What can hang from each mark:
fuzog: fasid moros vasot
vasot: fuzog
subek: bapug
sisem: fuzog gasa
moros: fuzog
mafir: bapug fasid
bapug: mafir sobe subek
timek: namav sobe
gasa: sisem
mezesem: fuzog
sobe: bapug timek
fasid: mafir
namav: timek

Each row was made from one small tree. Brackets hold a mark, then the marks that hang from it, in alphabetical order. Every link used is in the known rows. Write each row's tree.
In the rows, 128 means zero.
Known rows:
(subek (bapug mafir (sobe (timek namav)))): [170 104 145  98 175 170 102 107 127  72  97 128 151 110 125 128  86 126
 132 139  95 148 149 148  93 142 136]
(timek namav (sobe (bapug mafir))): [160  92 155  92 167 199  83  90 115  66  72 140 154 125 133  94  82 137
 157 115 123 152 175 134  91 133 128]
(timek sobe): [156 104 140  84 145 165  89  78 108  85  59 133 155 139 140  85  76 122
 176 134 123 149 167 150  84 120 138]
(sobe (timek namav)): [158  89 137 107 164 187  83  99 119  88  84 119 133 122 147 102 100 111
 160 131 110 156 146 130  85 125 157]
(mafir (bapug sobe)): [178  95 132  87 124 152  88  80 110  80  68 126 155 130 117 107  92 117
 147 144 105 164 158 163  97 147 132]
(sisem (fuzog moros vasot)): [120 101 116 115 142 162 114  53 137 125 103 129 139 146 118 103  56 134
 130 136 135 166 140 116  73  99 145]
(gasa (sisem (fuzog (fasid (mafir bapug)) moros vasot))): [151 109 114 136 122 197 125  52 145 135 121 147 139 126  79 116  60 168
 135 114 138 200 122 121  83 130 150]
(bapug (mafir fasid) sobe subek): [179  89 122 134 145 139  89  98 126  58  93 138 161 126 100 142  89 114
 122 155 102 135 145 155 105 121 127]
(vasot (fuzog (fasid (mafir (bapug sobe))) moros)): [176 114 107 116 117 150 131  55 132 105  97 165 164 124  93 127  67 138
 169 129 118 164 139 143  78 159 117]
(mezesem (fuzog (fasid (mafir bapug)) moros vasot)): [153 143 113 137 136 177 128  49 125 131 122 144 150 120  74  99  55 139
 154 141 149 177 133 150  60 132 139]
(namav timek): [163  88 121 109 155 158  87  58 100  89  75 127 139 140 128 113  84 107
 146 156 119 175 164 136 104 115 152]
(bapug (mafir fasid) (sobe (timek namav)) subek): [177  76 129 141 172 168  81 124 133  62 105 136 152 115 110 148  97 114
 127 145  93 126 133 147 108 123 127]
(fasid mafir): [171 124 127 111 122 160  88  78 131  73  84 131 149 120 134 103  88 119
 160 135 118 167 153 135  78 129 160]
(timek namav sobe): [152 106 143  87 154 179  69  89 109  85  68 141 153 130 149  82  81 118
 188 122 116 136 159 147  95 130 127]
(vasot fuzog): [149  95 115  89 135 160 106  63 114  93  77 149 153 143 143  94 100 102
 166 142 124 159 150 135  82 132 154]
(bapug mafir (sobe (timek namav)) subek): [183  79 142 128 164 171  97 116 153  65 102 133 150 115 125 143  97 118
 133 143  95 146 142 136 100 112 133]
(fasid (mafir (bapug sobe subek))): [196 113 129 115 117 153  96  93 153  65  91 145 166 116 109 135 100 115
 134 151  97 171 149 154 101 143 131]
(mezesem (fuzog fasid vasot)): [142 118 127 123 159 172 126  72 106 111 109 134 141 145  99  86  56 133
 157 154 140 152 151 158  69 115 148]
(mafir (bapug (sobe (timek namav)) subek) fasid): [174  73 124 125 169 179  75 122 120  79  94 137 151 117 106 137 110 106
 130 152  87 141 134 161 116 151 121]
(sisem (fuzog (fasid (mafir (bapug sobe))) moros) gasa): [164  90 121 126 139 146 115  57 128 103  86 139 158 124  71 138  47 145
 154 122 106 177 150 129  99 143 121]
(fuzog (fasid (mafir bapug)) moros): [174 127 128 133 127 169 110  51 122 105  89 132 139 109  86 117  65 134
 157 120 131 188 143 129  75 140 141]
(sobe (bapug mafir subek) timek): [175  71 148 127 178 194 127  98 149  64  90 118 138 124 115 137 104 124
 102 148 118 189 163 115  76 108 162]
(fuzog moros vasot): [141 120 122 110 142 152 109  60 124 119  97 123 134 130 123  95  58 133
 153 138 140 165 144 127  64 109 139]
(fuzog (fasid (mafir (bapug sobe subek))) moros vasot): [181 130 125 150 136 150 130  79 156 103 121 146 148 116  70 138  52 153
 136 142 119 172 141 144  82 128 110]
(moros (fuzog (fasid (mafir bapug)) vasot)): [171 122 123 134 140 169 123  65 118  90 106 136 145 128  84 104  80 153
 136 141 116 184 150 153  89 121 150]
(bapug (mafir fasid) (sobe timek) subek): [179  75 126 140 163 152 101 115 133  61  97 126 155 127 101 150  91 120
 114 160 101 140 141 151  96 113 137]
(vasot (fuzog fasid moros)): [148 101 114 115 146 158 136  45 113 117  88 152 139 138 113 112  66 123
 174 128 136 160 146 117  69 128 137]
(fuzog (fasid (mafir (bapug sobe))) moros vasot): [176 133 124 134 127 149 121  71 133 109 109 135 147 118  76 118  41 166
 152 131 124 170 144 149  74 138 115]

Which tree is each row?
[162 103 129 111 184 166  86 115 105  70 101 131 155 111 110 132  85 123
 124 145  91 128 141 159 101 154 130]	(subek (bapug (mafir fasid) (sobe (timek namav))))
[171  72 153 129 187 209 106 108 148  62  99 129 136 115 125 135 109 118
 114 137 112 176 156 111  88 117 152]	(sobe (bapug mafir subek) (timek namav))
[162 104 136  86 177 168 103 115 120  80  92 132 147 116 137 121  86 120
 145 145  86 143 156 150  93 155 136]	(subek (bapug (sobe (timek namav))))
[128  83 138 128 179 161 111  68 108 106  89 122 131 153  90  99  46 143
 147 132 126 169 158 127  98 105 147]	(sisem (fuzog fasid vasot) gasa)
[183 110 109 131 126 150 140  64 155 100 107 173 164 119  84 150  78 127
 152 138 113 168 138 134  88 148 113]	(vasot (fuzog (fasid (mafir (bapug sobe subek))) moros))
[180 118 123 148 148 169 132  73 141  86 119 145 148 124  76 125  87 143
 118 151 109 188 146 148  98 110 143]	(moros (fuzog (fasid (mafir (bapug subek))) vasot))
[147 111 108 140 127 186 132  62 151 128 124 149 136 132  97 119  47 174
 145 118 134 181 127 111  74 114 156]	(gasa (sisem (fuzog (fasid mafir) moros vasot)))
[149 111 117 122 147 165 133  50 109 119  96 140 142 130 100 111  58 117
 169 143 139 155 147 137  63 122 143]	(mezesem (fuzog fasid moros))
[161  85 139 120 177 183  98  98 118  56  79 142 160 132 101 121  87 129
 123 144 123 149 169 141  95 124 127]	(timek (sobe (bapug (mafir fasid) subek)))
[164 137 134 139 143 163 108  80 127  90 106 129 133 128 101  98  53 154
 156 133 132 167 153 138  73 117 152]	(fuzog (fasid mafir) vasot)
[168  74 147 113 169 193 118  90 126  68  79 108 135 128 122 115  94 134
 117 138 125 186 167 120  67 117 166]	(sobe (bapug mafir) timek)
[175  80 138  96 151 180  81 107 118  86  78 124 149 119 129 111 101 119
 153 137  94 155 147 155  99 150 133]	(mafir (bapug (sobe (timek namav))))
[173  78 122 125 154 152  92 106 111  67  86 115 154 129 108 128  81 131
 130 148 106 137 144 158  85 124 141]	(bapug (mafir fasid) (sobe timek))
[181  75 141 113 159 181  90 113 141  80  92 134 149 117 120 133 110 108
 135 146  89 159 143 150 108 139 129]	(mafir (bapug (sobe (timek namav)) subek))
[170  80 134 101 158 168  88 115 126  78  85 126 144 128 146 115  87 122
 164 138  92 136 151 146  89 136 138]	(bapug (sobe (timek namav)))
[186 114 119 126 130 153 128  81 125  80 109 141 159 131  82 116  69 167
 137 145  97 166 153 169  93 130 128]	(moros (fuzog (fasid (mafir (bapug sobe))) vasot))
[166  82 131 131 168 179  99  91 121  57  91 135 147 127  96 134 101 117
 104 149 118 163 160 129  95 126 146]	(sobe (bapug (mafir fasid) subek))
[166  72 135 107 188 183 110  83 121  73  73 146 153 148 122 127  81 121
 133 160 117 173 188 134 106 115 129]	(namav (timek (sobe (bapug subek))))
[167  77 123 108 160 177  66 114  96  82  84 127 151 121 113 116 100 117
 144 141  93 137 138 167 108 161 126]	(mafir (bapug (sobe (timek namav))) fasid)
[166  97 126 139 154 158  82  84 120  69  92 133 148 122 100 130  97 102
 119 148 120 155 141 141 100 111 146]	(bapug (mafir fasid) subek)
[147 120 130 134 155 159 124  59 114 121 101 125 123 132  96 102  40 150
 156 129 142 165 149 126  65 108 135]	(fuzog fasid moros vasot)
[164  95 124 123 150 171  78  83 105  83  82 134 148 124  96 120 111  93
 121 153 116 168 142 152 110 139 142]	(mafir (bapug subek) fasid)
[162 141 128 141 134 168 115  55 125 120 108 130 134 115  79 104  50 153
 149 125 142 189 138 135  69 129 135]	(fuzog (fasid (mafir bapug)) moros vasot)
[166  90 120 127 122 193 114  76 143  92  98 149 143 135 111 121  79 151
 148 120 118 179 139 121  92 129 173]	(gasa (sisem (fuzog (fasid mafir))))
[131  77 121 105 153 150 103  46 118 112  74 127 144 135 116 117  65 112
 154 127 120 172 151 108  92 114 145]	(sisem (fuzog moros) gasa)
[177  89 110 121 105 179 126  64 147 110 101 156 155 122  87 140  64 161
 144 117 110 183 131 131  92 150 136]	(gasa (sisem (fuzog (fasid (mafir (bapug sobe))) moros)))
[159 122 107 127 130 156 133  49 133 109 101 160 149 126 111 117  65 131
 178 123 133 165 139 116  67 135 143]	(vasot (fuzog (fasid mafir) moros))
[163  87 146  94 171 185 114  98 133  68  69 142 154 139 130 112  88 124
 142 143 118 163 184 134  87 124 132]	(timek (sobe (bapug subek)))
[186  98 122 134 149 163 142  98 134  84 114 129 151 132  85 126  72 171
 128 149  96 171 149 167  84 121 140]	(moros (fuzog (fasid (mafir (bapug (sobe timek)))) vasot))
[152  91 147  80 170 198  84  97 110  75  66 142 151 133 146  87  84 132
 172 123 114 147 179 135  91 144 128]	(timek namav (sobe bapug))
[192  98 135 125 145 180  88 117 161  69 103 141 157 106 120 139 109 117
 140 143  87 165 139 147 103 146 133]	(fasid (mafir (bapug (sobe (timek namav)) subek)))
[177  88 118 116 142 152  82  95 113  74  82 139 160 127  95 132 101 105
 124 160  98 148 147 168 114 148 121]	(mafir (bapug sobe subek) fasid)
[159  86 129 117 160 178  89  83  98  61  79 124 143 129 105 111  91 127
 118 140 123 160 164 133  86 137 151]	(sobe (bapug (mafir fasid)))
[148  76 115 121 134 188 130  53 128 122  92 144 131 136 106 127  64 146
 149 116 128 180 137 108  83 119 156]	(gasa (sisem (fuzog fasid moros)))
[186  75 137 111 151 168 110 104 140  80  84 122 151 126 113 137 105 112
 123 159  98 174 150 154  96 128 137]	(mafir (bapug (sobe timek) subek))
[168 122 117 138 143 160 130  74 126  84 114 138 143 134 100 106  66 158
 145 143 112 165 153 143  80 104 153]	(moros (fuzog (fasid mafir) vasot))
